What can hang from each mark:
Q_15: Q_606
Q_673: Q_779
Q_957: Q_15
Q_194: Q_156 Q_606
Q_377: Q_220 Q_490 Q_779
Q_220: Q_641 Q_779
Q_77: Q_15 Q_606 Q_673
Q_440: Q_321
Q_606: Q_194
Q_156: Q_77 Q_673
Q_51: Q_490 Q_641
Q_641: Q_51 Q_220
Q_321: Q_194
Q_490: Q_51
Q_779: Q_377

Every row comes from one small tree of marks. The marks that hang from a mark follow it in brackets, in the order of their numbers. Every link used is in the known rows. Which tree was each row made from?
Known rows:
Q_77{Q_15 Q_606{Q_194{Q_156}} Q_673{Q_779{Q_377}}}: -43  79  390  -244  -62  109  -544  10  -134  171  -104  269  99  866  111  -422  -381  -145  77  -359  403  -262  15  -274  208  -356  -18  -258  -297  -68  -13  213  212  258  146  -145  -140  51  -244  174  -310  -20  -268  -587  -129  -26  238  325  493  255  212  347  27
Q_440{Q_321{Q_194{Q_156 Q_606}}}: -142  23  321  -68  108  63  167  -141  -84  -51  -76  -102  49  92  120  46  110  132  -167  -275  200  46  -48  -47  81  186  112  -116  -268  -147  19  -92  -290  286  -357  26  358  181  75  169  -80  6  -159  92  118  124  -52  202  -27  93  148  -157  56
Q_440{Q_321{Q_194{Q_156{Q_77} Q_606}}}: -137  8  300  -30  137  0  164  -108  -131  -38  -65  -131  55  163  139  77  86  107  -206  -302  197  61  -60  -5  121  280  101  -91  -227  -130  6  -65  -337  306  -333  16  259  146  39  112  -171  -15  -124  100  145  190  -73  142  16  98  137  -142  97
Q_377{Q_220{Q_641 Q_779} Q_490{Q_51}}: -268  -199  52  -39  53  -174  -122  150  549  -259  -100  -271  -225  49  27  -58  320  79  -389  -17  174  204  -297  -291  183  -29  510  16  -361  -259  -64  86  -85  -293  -191  -361  -61  -86  130  202  -73  459  -205  351  59  140  -101  -224  20  -3  -19  -330  185
Q_606{Q_194}: -145  -131  168  144  136  3  11  -160  54  143  -23  -8  -24  113  -33  -49  -60  -99  38  -134  -62  -82  110  107  -29  7  158  -52  -150  -81  92  87  47  66  -61  -82  137  188  135  33  56  -139  -7  -63  54  -112  -50  -23  96  -2  80  23  4
Q_377{Q_220 Q_490{Q_51} Q_779}: -295  -228  -12  88  -68  168  -112  -70  373  -130  -57  -14  -365  -156  -38  49  481  48  -312  -68  360  121  -428  -367  -28  -133  575  109  -357  -281  -8  216  215  -18  -83  -307  -262  -39  203  105  -224  717  -269  320  6  -110  -220  -94  -201  -127  -72  -284  143
Q_194{Q_156{Q_77{Q_673{Q_779{Q_377{Q_490}}}}} Q_606}: -71  25  35  -174  -184  15  -75  -9  50  -207  -199  -88  118  348  285  -97  164  149  -71  -218  293  -84  -93  -201  428  310  180  60  -396  -252  -275  59  -121  182  -165  -348  -82  28  -186  152  -239  85  -240  -80  31  208  166  177  73  21  53  -236  147
Q_377{Q_220{Q_641{Q_51}} Q_490 Q_779}: -366  -134  178  124  -45  35  -173  -59  354  -202  -188  -243  -271  -44  -124  109  463  109  -189  83  51  177  -460  -464  -23  -151  510  -19  -349  -271  -18  360  214  -234  -96  -475  -31  -4  227  -70  -162  564  -191  249  -121  15  -224  -137  -144  -151  -185  -153  76
Q_194{Q_156{Q_77{Q_15} Q_673} Q_606}: 79  -184  28  -52  -123  -109  103  -88  32  -60  -237  -96  267  380  306  61  271  -31  -150  -360  258  -154  -110  -187  443  304  -82  84  -291  -107  -409  129  -163  279  -161  -258  -289  19  -246  192  -375  -71  -244  -102  201  294  106  113  232  160  53  -157  116
Q_15{Q_606{Q_194{Q_156{Q_77 Q_673{Q_779{Q_377}}}}}}: -129  -57  -63  236  229  -35  -52  -238  -71  187  46  -129  -137  341  239  13  -148  72  -235  -372  -24  -279  -50  46  126  22  60  47  -426  -248  -144  49  -73  108  -129  -213  -60  -30  29  75  -51  -80  -11  -61  442  64  1  -32  150  206  110  -79  92
Q_641{Q_51{Q_490} Q_220{Q_779}}: -8  219  234  -164  258  -350  77  125  5  133  66  -175  208  115  68  296  -85  350  249  20  73  42  -86  80  215  -175  -235  -117  -163  169  18  151  -183  -68  107  -233  269  130  -134  204  -26  120  138  -182  221  -246  -64  -286  -136  -124  -310  -301  62
Q_51{Q_490 Q_641{Q_220}}: 100  45  173  96  228  -289  102  -163  217  106  -84  -210  41  11  93  214  -195  54  348  246  209  -116  -177  18  191  -256  56  215  252  -18  -35  -48  -177  -51  137  -321  450  257  129  71  -94  -228  174  -66  -75  -74  96  -262  -530  94  -372  -411  238
Q_606{Q_194{Q_156{Q_77{Q_15 Q_673{Q_779{Q_377}}}}}}: -91  -62  219  -14  97  -36  -85  -86  -123  51  -112  -19  112  454  109  -123  -172  -176  -53  -347  23  -98  142  -18  227  110  86  -58  -244  -203  -34  153  121  176  -1  -204  -41  115  -67  52  -33  -200  -26  -182  69  -1  71  -16  206  17  118  2  44
Q_673{Q_779{Q_377{Q_220 Q_490}}}: -163  176  15  -137  -36  18  -140  68  55  -141  -143  -137  -351  101  31  -147  -64  50  -30  -21  91  41  -127  -188  -11  18  71  43  -107  -168  27  155  42  -43  29  -120  -35  -103  -53  -56  14  15  -126  58  85  14  -92  64  -150  -125  104  -229  117
Q_490{Q_51}: -30  -86  -126  -63  67  -16  123  187  99  18  113  96  -28  -58  127  -62  -7  17  -170  -217  147  56  138  38  -133  -111  17  42  -77  53  42  -120  -148  138  -176  15  -66  67  -11  255  56  206  11  87  75  -36  -85  -143  -4  -36  62  -138  74
Q_779{Q_377{Q_220 Q_490{Q_51}}}: -12  121  -94  -75  -37  136  -181  56  123  -148  100  -159  -193  112  20  -19  89  194  -162  33  253  -135  -151  -191  85  84  377  105  -158  -330  134  41  83  -16  -258  -133  -29  -61  40  106  -48  307  -105  106  37  105  -130  -11  -71  -189  -275  -264  46
Q_156{Q_77{Q_15 Q_606} Q_673{Q_779}}: 117  -106  -24  66  112  -268  -105  113  -37  180  -109  -38  -16  631  138  -32  -140  -163  -98  -357  179  -157  -133  -94  144  109  -470  -11  25  211  -243  277  -168  248  290  -64  -682  -262  -309  -82  -594  -261  -80  -293  279  314  -73  -87  428  261  272  187  236
Q_673{Q_779{Q_377{Q_490{Q_51{Q_641}}}}}: -181  173  -16  -146  48  -94  -56  89  77  -122  -86  -69  -261  35  125  -216  -172  35  -45  -56  130  -6  -26  -107  -74  -80  14  88  -57  -96  103  8  -52  46  -18  -159  37  -35  -47  8  68  -56  -13  90  89  51  -66  -60  -290  -166  81  -257  179
Q_490{Q_51{Q_641}}: -61  -76  -80  -14  93  -126  152  95  206  65  39  47  -36  -150  161  -30  -36  -39  -132  -82  223  49  91  0  -92  -219  96  143  87  8  52  -152  -156  80  -212  -153  11  184  22  182  16  100  72  113  -18  32  5  -222  -274  -42  -35  -241  132
Q_15{Q_606{Q_194{Q_156{Q_77 Q_673{Q_779}}}}}: -149  -133  -46  265  198  -38  15  -230  -10  223  -4  -118  -155  279  233  45  -91  13  -226  -389  -43  -192  -75  50  126  -5  47  24  -437  -205  -203  66  -102  102  -87  -212  -66  -37  51  77  -81  -81  -16  -53  442  11  -17  -46  177  255  198  -66  107
Q_606{Q_194{Q_156{Q_77{Q_15} Q_673{Q_779{Q_377}}}}}: -49  -138  158  71  163  -122  10  -166  -94  94  -131  -99  132  449  134  -25  -107  -192  -137  -382  -6  -133  120  0  224  192  -38  -9  -220  -159  -89  198  33  226  -23  -219  -127  93  -44  64  -61  -307  -5  -140  225  69  -8  -98  212  18  114  -74  67
Q_194{Q_156{Q_77{Q_15}} Q_606}: -38  -126  92  -111  -180  -4  67  0  -8  -97  -180  -3  192  286  279  25  200  -7  -91  -305  217  -39  -81  -201  427  223  55  8  -355  -141  -330  96  -115  261  -190  -180  -164  68  -221  151  -267  74  -277  -44  91  173  106  189  206  78  26  -137  123
Q_957{Q_15{Q_606{Q_194{Q_156{Q_77}}}}}: -129  -215  -52  186  36  -74  110  -14  -14  211  33  56  -51  189  113  193  -197  224  -241  -336  -31  -94  -114  -88  -39  -9  196  -47  -165  -183  -8  20  39  99  25  -112  -213  -28  9  207  43  204  -183  -4  309  -99  -52  125  421  174  -12  22  0
Q_490{Q_51{Q_641{Q_220{Q_779}}}}: -52  -63  -10  -68  185  -271  142  121  204  63  77  13  2  -116  110  -3  -57  56  -122  -107  273  33  75  54  74  -235  83  105  45  14  26  -120  -195  24  -140  -163  -46  206  -59  231  29  148  50  99  70  19  58  -298  -267  -71  -87  -295  117
Q_606{Q_194{Q_156{Q_77 Q_673{Q_779}}}}: -72  -215  134  127  144  -136  67  -207  -12  119  -169  -115  90  328  109  8  -48  -168  -136  -346  -44  -6  124  42  197  236  -25  -2  -231  -116  -141  173  -34  191  -13  -264  -84  115  6  55  -32  -343  33  -91  216  33  -14  -173  149  31  195  -136  72
Q_321{Q_194{Q_156{Q_77{Q_15 Q_606 Q_673{Q_779{Q_377}}}}}}: 248  87  392  -181  46  -92  -116  97  -22  72  -73  94  168  589  103  -96  -233  81  -130  -310  145  -13  67  -168  278  -59  37  -91  -247  7  -54  68  -197  224  -186  30  -37  -117  -76  120  -179  59  -40  -318  64  143  100  40  54  170  107  21  -133
Q_440{Q_321{Q_194{Q_606}}}: -167  38  296  -25  147  37  157  -113  -45  -13  1  -100  -43  65  65  7  93  144  -95  -211  177  -7  -77  27  -64  139  115  -103  -159  -93  98  -91  -311  237  -323  106  336  153  101  105  -135  14  -160  82  112  129  -107  201  -23  112  150  -80  86
Q_77{Q_15{Q_606} Q_673{Q_779}}: -29  102  99  -113  -2  44  -278  101  -100  18  0  173  -132  482  178  -312  -194  -127  61  -339  165  -278  -160  -150  8  -448  -26  -89  -179  -90  -111  45  125  27  304  -51  -184  -195  -269  88  -298  157  -171  -412  69  -37  223  290  299  406  288  312  42
Q_51{Q_490 Q_641{Q_220{Q_779}}}: 39  32  220  55  292  -433  56  -154  231  82  -102  -222  120  23  126  183  -170  32  215  243  246  -119  -223  7  285  -229  14  222  197  -20  -35  -53  -162  -135  153  -354  374  210  123  125  -70  -188  145  10  5  -84  170  -318  -518  135  -358  -446  267
Q_194{Q_156{Q_673{Q_779}} Q_606}: -38  -118  24  -139  -187  -95  127  -162  141  -96  -346  -105  130  144  312  6  239  38  -147  -279  229  -18  -28  -205  270  181  -91  67  -342  -124  -367  76  -191  210  -174  -287  -22  104  -129  284  -98  -124  -246  -11  179  140  146  137  -24  94  208  -321  89

Which tree is each row?
-68  149  160  -64  108  72  -346  17  -135  73  48  133  -128  627  174  -377  -299  -119  54  -375  175  -431  -73  -100  9  -399  55  -90  -234  -205  5  78  189  53  195  -86  -92  -117  -208  103  -217  97  -150  -448  108  -25  218  292  352  350  195  315  29
Q_77{Q_15{Q_606{Q_194}} Q_673{Q_779{Q_377}}}
-9  -19  187  -13  67  -68  -303  145  -88  160  -23  152  -2  723  63  -233  -263  -151  68  -314  211  -148  -69  -63  164  -19  -81  -133  -100  92  -87  232  10  188  257  -87  -417  -98  -264  -93  -509  -40  -113  -419  -4  106  65  84  498  257  258  337  171
Q_156{Q_77{Q_15 Q_606{Q_194} Q_673{Q_779}}}
-54  131  187  -109  65  79  -356  -6  -179  49  5  130  -65  637  219  -343  -288  -124  -4  -426  180  -393  -61  -134  105  -364  51  -101  -310  -263  -49  81  205  93  167  -144  -93  -98  -213  154  -187  77  -160  -447  92  -33  264  292  334  329  201  246  20
Q_77{Q_15{Q_606{Q_194{Q_156}}} Q_673{Q_779{Q_377}}}
-161  -136  -23  261  172  52  -36  -224  -40  218  54  -63  -127  222  205  76  -72  49  -202  -329  -30  -199  -80  56  160  -18  182  2  -458  -228  -147  28  -68  81  -162  -177  13  23  80  83  -62  42  -27  -24  360  -10  -5  -11  204  225  67  -12  71
Q_15{Q_606{Q_194{Q_156{Q_77}}}}
-103  -142  105  83  118  -30  -25  -119  -60  159  -50  63  -94  371  209  -65  -84  -194  -107  -439  57  -271  -97  -99  123  -292  -40  -73  -341  -105  -143  132  60  157  60  -41  -124  -69  -114  163  -189  -28  -150  -190  317  -22  -6  142  343  295  171  114  56
Q_77{Q_15{Q_606{Q_194{Q_156{Q_673{Q_779}}}}}}
-256  -178  11  70  101  -35  7  -83  311  -68  40  49  -185  -167  -16  5  272  83  -158  -84  338  10  -273  -186  32  -270  403  135  -217  -151  82  61  81  86  -29  -279  -113  101  185  127  -141  495  -96  249  -6  -50  -141  -256  -347  -177  -190  -228  162
Q_377{Q_490{Q_51{Q_641{Q_220}}} Q_779}
56  -75  29  95  185  -215  -168  6  -21  177  -58  -88  -43  769  111  -96  -191  -134  -97  -381  208  -304  -134  -78  185  180  -284  -10  -90  54  -127  308  -112  279  191  -130  -582  -209  -210  -48  -575  -277  -109  -303  328  320  -143  -95  429  169  167  131  230
Q_156{Q_77{Q_15 Q_606{Q_194}} Q_673{Q_779{Q_377{Q_490}}}}
-237  65  264  -61  306  -509  -67  184  168  -138  -112  -309  300  187  103  -14  -74  56  -175  50  -193  105  -64  -81  51  -91  -180  -75  -165  95  16  7  -198  -331  -70  -385  257  24  109  152  173  44  100  116  81  83  79  -331  -29  87  -91  -115  157
Q_220{Q_641{Q_51{Q_490}} Q_779}
179  -142  -52  9  -30  -125  -14  -85  -65  90  -137  -111  280  405  174  146  24  -9  -257  -251  154  17  -12  -151  405  315  -195  29  -155  -18  -315  108  -112  224  -27  -233  -350  -63  -141  74  -282  -188  -2  -107  156  264  49  -161  206  77  32  -85  65
Q_194{Q_156{Q_77{Q_606} Q_673}}
-154  -89  -76  235  197  -11  -63  -242  6  167  39  -151  -189  328  226  23  -80  104  -235  -360  22  -274  -117  18  159  30  147  52  -499  -279  -134  63  -70  109  -129  -248  -31  -72  77  82  -110  -37  -32  -33  435  72  -55  -47  144  183  83  -108  119
Q_15{Q_606{Q_194{Q_156{Q_77 Q_673{Q_779{Q_377{Q_490}}}}}}}
-347  -291  62  121  23  47  -135  7  469  -235  -110  -163  -339  -65  -62  -20  434  42  -360  -53  171  159  -366  -425  -72  -164  618  70  -329  -311  -24  232  120  -139  -162  -414  -162  7  253  92  -105  661  -242  369  -64  56  -211  -204  -119  -101  -95  -212  152
Q_377{Q_220{Q_641} Q_490{Q_51} Q_779}
-131  -71  -32  233  180  -3  -63  -238  -31  184  -15  -175  -205  323  230  70  -80  70  -257  -338  8  -248  -110  -10  140  33  133  42  -433  -304  -179  122  -43  46  -160  -244  -99  -37  27  60  -80  -25  -61  -48  441  60  -14  -16  148  214  111  -120  96
Q_15{Q_606{Q_194{Q_156{Q_77 Q_673{Q_779{Q_377{Q_220}}}}}}}
-15  13  52  76  134  -98  -178  126  -120  65  38  56  -104  573  155  -172  -192  -130  -5  -359  68  -219  -112  -7  116  -41  -38  -29  -128  -34  -143  138  8  76  260  -95  -381  -199  -243  -99  -436  20  -39  -322  167  105  83  63  385  305  236  252  166
Q_156{Q_77{Q_15{Q_606{Q_194}} Q_673{Q_779}}}
-22  -23  295  -9  199  -13  82  -95  -196  72  -27  -95  125  370  105  77  -22  17  -238  -387  217  11  -78  -74  151  189  -67  -152  -157  -43  0  -3  -262  369  -203  58  60  26  -4  114  -289  -122  -89  -34  180  217  -104  69  193  178  144  0  96
Q_440{Q_321{Q_194{Q_156{Q_77{Q_15 Q_606} Q_673}}}}
124  -31  369  -135  -72  -58  96  -60  195  23  -142  40  136  184  133  19  109  184  -99  -222  141  26  47  -149  199  -34  210  -40  -375  -43  -138  -11  -306  185  -448  21  272  91  70  263  -25  145  -160  -106  84  56  103  150  -123  150  70  -195  -171
Q_321{Q_194{Q_156 Q_606}}
-33  132  20  -26  -12  62  -242  21  139  -228  14  -295  -142  193  -48  -22  62  173  -115  142  56  -123  -186  -235  118  95  393  33  -98  -358  108  113  93  -170  -228  -218  69  -56  98  -35  -8  179  -90  90  -55  246  -84  -17  -36  -149  -329  -154  26
Q_779{Q_377{Q_220{Q_641} Q_490}}
-1  -141  46  -100  -123  -152  119  -45  40  -76  -302  -91  166  389  345  -3  203  -76  -154  -414  227  -79  -81  -210  388  285  -164  61  -318  -80  -439  160  -200  290  -74  -268  -301  -9  -281  176  -333  -141  -262  -107  244  260  89  114  200  151  216  -207  165
Q_194{Q_156{Q_77{Q_15} Q_673{Q_779}} Q_606}
-16  -37  25  -154  -201  -42  36  -174  123  -109  -333  -176  90  179  282  19  247  79  -173  -231  266  -70  -81  -277  285  227  0  100  -334  -228  -346  121  -130  162  -244  -343  -46  87  -165  249  -81  -74  -277  -16  180  172  138  172  -38  44  125  -387  62
Q_194{Q_156{Q_673{Q_779{Q_377{Q_220}}}} Q_606}
-223  -148  -26  -81  -27  -56  -113  69  468  -147  -61  -143  -250  -38  37  7  367  61  -355  -42  356  166  -363  -253  205  12  475  77  -380  -220  -52  89  6  -149  -108  -259  -174  -115  69  224  -178  515  -216  295  121  -32  -134  -112  -56  -22  -12  -414  158
Q_377{Q_220{Q_779} Q_490{Q_51}}
-263  -166  73  132  -106  188  -195  -200  309  -150  -140  -102  -338  -104  -119  88  502  29  -197  70  259  82  -524  -392  54  -68  559  85  -320  -301  -41  300  317  -123  32  -313  -205  -85  208  -64  -241  566  -277  275  -65  -90  -179  3  -195  -95  -123  -206  93
Q_377{Q_220 Q_490 Q_779}
-136  -56  -38  107  58  -56  -13  17  -78  148  10  55  -73  327  136  74  -307  259  -221  -351  20  -165  -84  -106  -65  -21  169  -32  -149  -237  28  30  76  80  73  -168  -240  -70  -39  218  57  190  -158  -98  283  -72  27  172  390  171  30  43  19
Q_957{Q_15{Q_606{Q_194{Q_156{Q_77{Q_673{Q_779{Q_377}}}}}}}}
-149  -154  -12  128  20  -78  36  3  -26  173  -30  80  -105  276  133  81  -252  203  -211  -367  -6  -83  -111  -112  -68  -63  164  -62  -155  -173  -36  27  49  87  130  -169  -238  -65  -44  220  31  192  -179  -90  276  -112  21  159  403  226  110  46  26
Q_957{Q_15{Q_606{Q_194{Q_156{Q_77{Q_673{Q_779}}}}}}}
-106  -244  -62  199  35  -90  126  -109  36  216  2  34  -22  172  118  195  -153  217  -258  -334  -5  -151  -111  -105  -76  -75  155  -33  -160  -187  -28  8  32  107  12  -121  -165  -24  31  281  64  150  -167  -31  323  -84  -31  106  384  209  -2  3  -44
Q_957{Q_15{Q_606{Q_194{Q_156{Q_673}}}}}
217  -23  334  -62  41  -106  8  35  59  121  -59  52  174  367  69  62  -111  129  -176  -244  67  91  56  -108  267  37  83  -76  -250  54  -99  39  -270  206  -270  56  32  -52  41  117  -146  59  1  -159  110  126  19  -56  11  147  63  -64  -143
Q_321{Q_194{Q_156{Q_77{Q_606}}}}
-175  -15  -6  167  163  68  -150  -199  -29  121  52  -91  -195  366  200  -64  -116  112  -170  -313  52  -268  -101  -6  179  -32  246  16  -515  -335  -96  26  -20  76  -98  -261  24  -38  42  69  -102  62  -52  -87  313  13  35  42  157  196  86  -44  84
Q_15{Q_606{Q_194{Q_156{Q_77{Q_673{Q_779{Q_377{Q_490}}}}}}}}
50  -86  23  -49  -67  -27  -65  16  -116  29  -106  -8  187  300  136  79  -45  8  -195  -181  115  123  8  -144  401  240  -47  -45  -230  -37  -220  77  -59  205  -76  -169  -229  -13  -124  24  -156  -49  -33  -48  41  123  47  -76  194  -2  3  -63  65
Q_194{Q_156{Q_77{Q_606}}}
38  -83  16  -120  -103  -145  71  -28  -31  -104  -272  -121  176  424  350  -19  141  -39  -161  -399  245  -165  -70  -207  393  319  -163  84  -293  -129  -391  158  -159  292  -124  -253  -302  -24  -277  178  -302  -130  -256  -114  263  304  120  121  183  103  131  -218  165
Q_194{Q_156{Q_77{Q_15} Q_673{Q_779{Q_377}}} Q_606}
-244  -70  241  143  66  -37  -128  -39  161  -67  -193  -209  -95  -12  -53  151  245  27  -156  79  -52  122  -290  -361  -158  -181  200  -2  -124  -152  -52  312  167  -258  -78  -430  -4  68  193  -41  19  408  -94  155  -118  -56  -78  -151  -174  -27  -150  -127  87
Q_377{Q_220{Q_641{Q_51{Q_490}}} Q_779}
-128  116  -9  -165  178  -239  -187  81  70  -156  90  -88  119  143  70  -142  15  82  -353  -25  221  -124  -131  -46  224  88  73  80  -228  -133  136  -76  35  -109  -100  -109  -138  -118  36  202  53  237  -60  222  188  95  82  -137  -65  -51  -129  -191  110
Q_220{Q_779{Q_377{Q_490{Q_51}}}}
190  15  343  -79  87  -110  -6  76  8  77  -67  59  75  461  160  -43  -153  54  -152  -375  42  6  17  -129  263  -99  77  -61  -307  -17  -158  26  -219  177  -147  25  1  -146  -55  114  -170  83  -15  -251  187  91  84  27  39  272  184  -25  -111
Q_321{Q_194{Q_156{Q_77{Q_15{Q_606} Q_673{Q_779}}}}}
68  219  175  -103  167  -174  141  97  -33  184  95  -176  100  89  46  347  -111  391  451  14  24  43  5  65  91  -202  -175  -112  -81  156  31  186  -202  58  61  -187  372  202  -142  128  -59  43  163  -289  113  -246  -172  -221  -129  -174  -337  -246  -6
Q_641{Q_51{Q_490} Q_220}
106  -96  -28  -31  -25  -173  -12  -37  -78  61  -221  -104  159  409  202  72  -56  -38  -243  -306  131  87  -17  -157  352  277  -270  8  -172  27  -320  147  -149  218  48  -257  -367  -103  -192  63  -230  -249  -26  -98  188  222  37  -152  163  87  192  -143  134
Q_194{Q_156{Q_77{Q_606} Q_673{Q_779}}}
-44  -209  139  106  100  -51  58  -292  43  128  -138  -91  160  222  76  26  23  -134  -129  -263  -1  -72  142  24  175  134  62  -32  -240  -157  -82  117  38  161  -87  -223  81  193  90  147  48  -264  6  -77  126  -18  13  -108  115  29  77  -105  -28
Q_606{Q_194{Q_156{Q_673}}}
-119  -103  -13  228  152  47  -91  -215  -44  193  66  -43  -71  319  215  17  -89  69  -170  -319  14  -236  -66  58  163  -31  213  -7  -442  -260  -159  14  -34  60  -114  -207  -1  7  46  90  -112  61  -9  -111  279  -9  79  22  217  260  88  19  55
Q_15{Q_606{Q_194{Q_156{Q_77{Q_673}}}}}
289  15  324  -87  99  -190  -25  40  9  124  -106  -2  166  571  126  1  -172  66  -215  -364  112  -52  41  -167  280  26  -98  -33  -209  47  -119  106  -253  250  -209  27  -123  -137  -60  142  -214  -60  -14  -267  226  224  20  -48  69  174  95  -52  -118
Q_321{Q_194{Q_156{Q_77{Q_15 Q_606} Q_673{Q_779{Q_377}}}}}
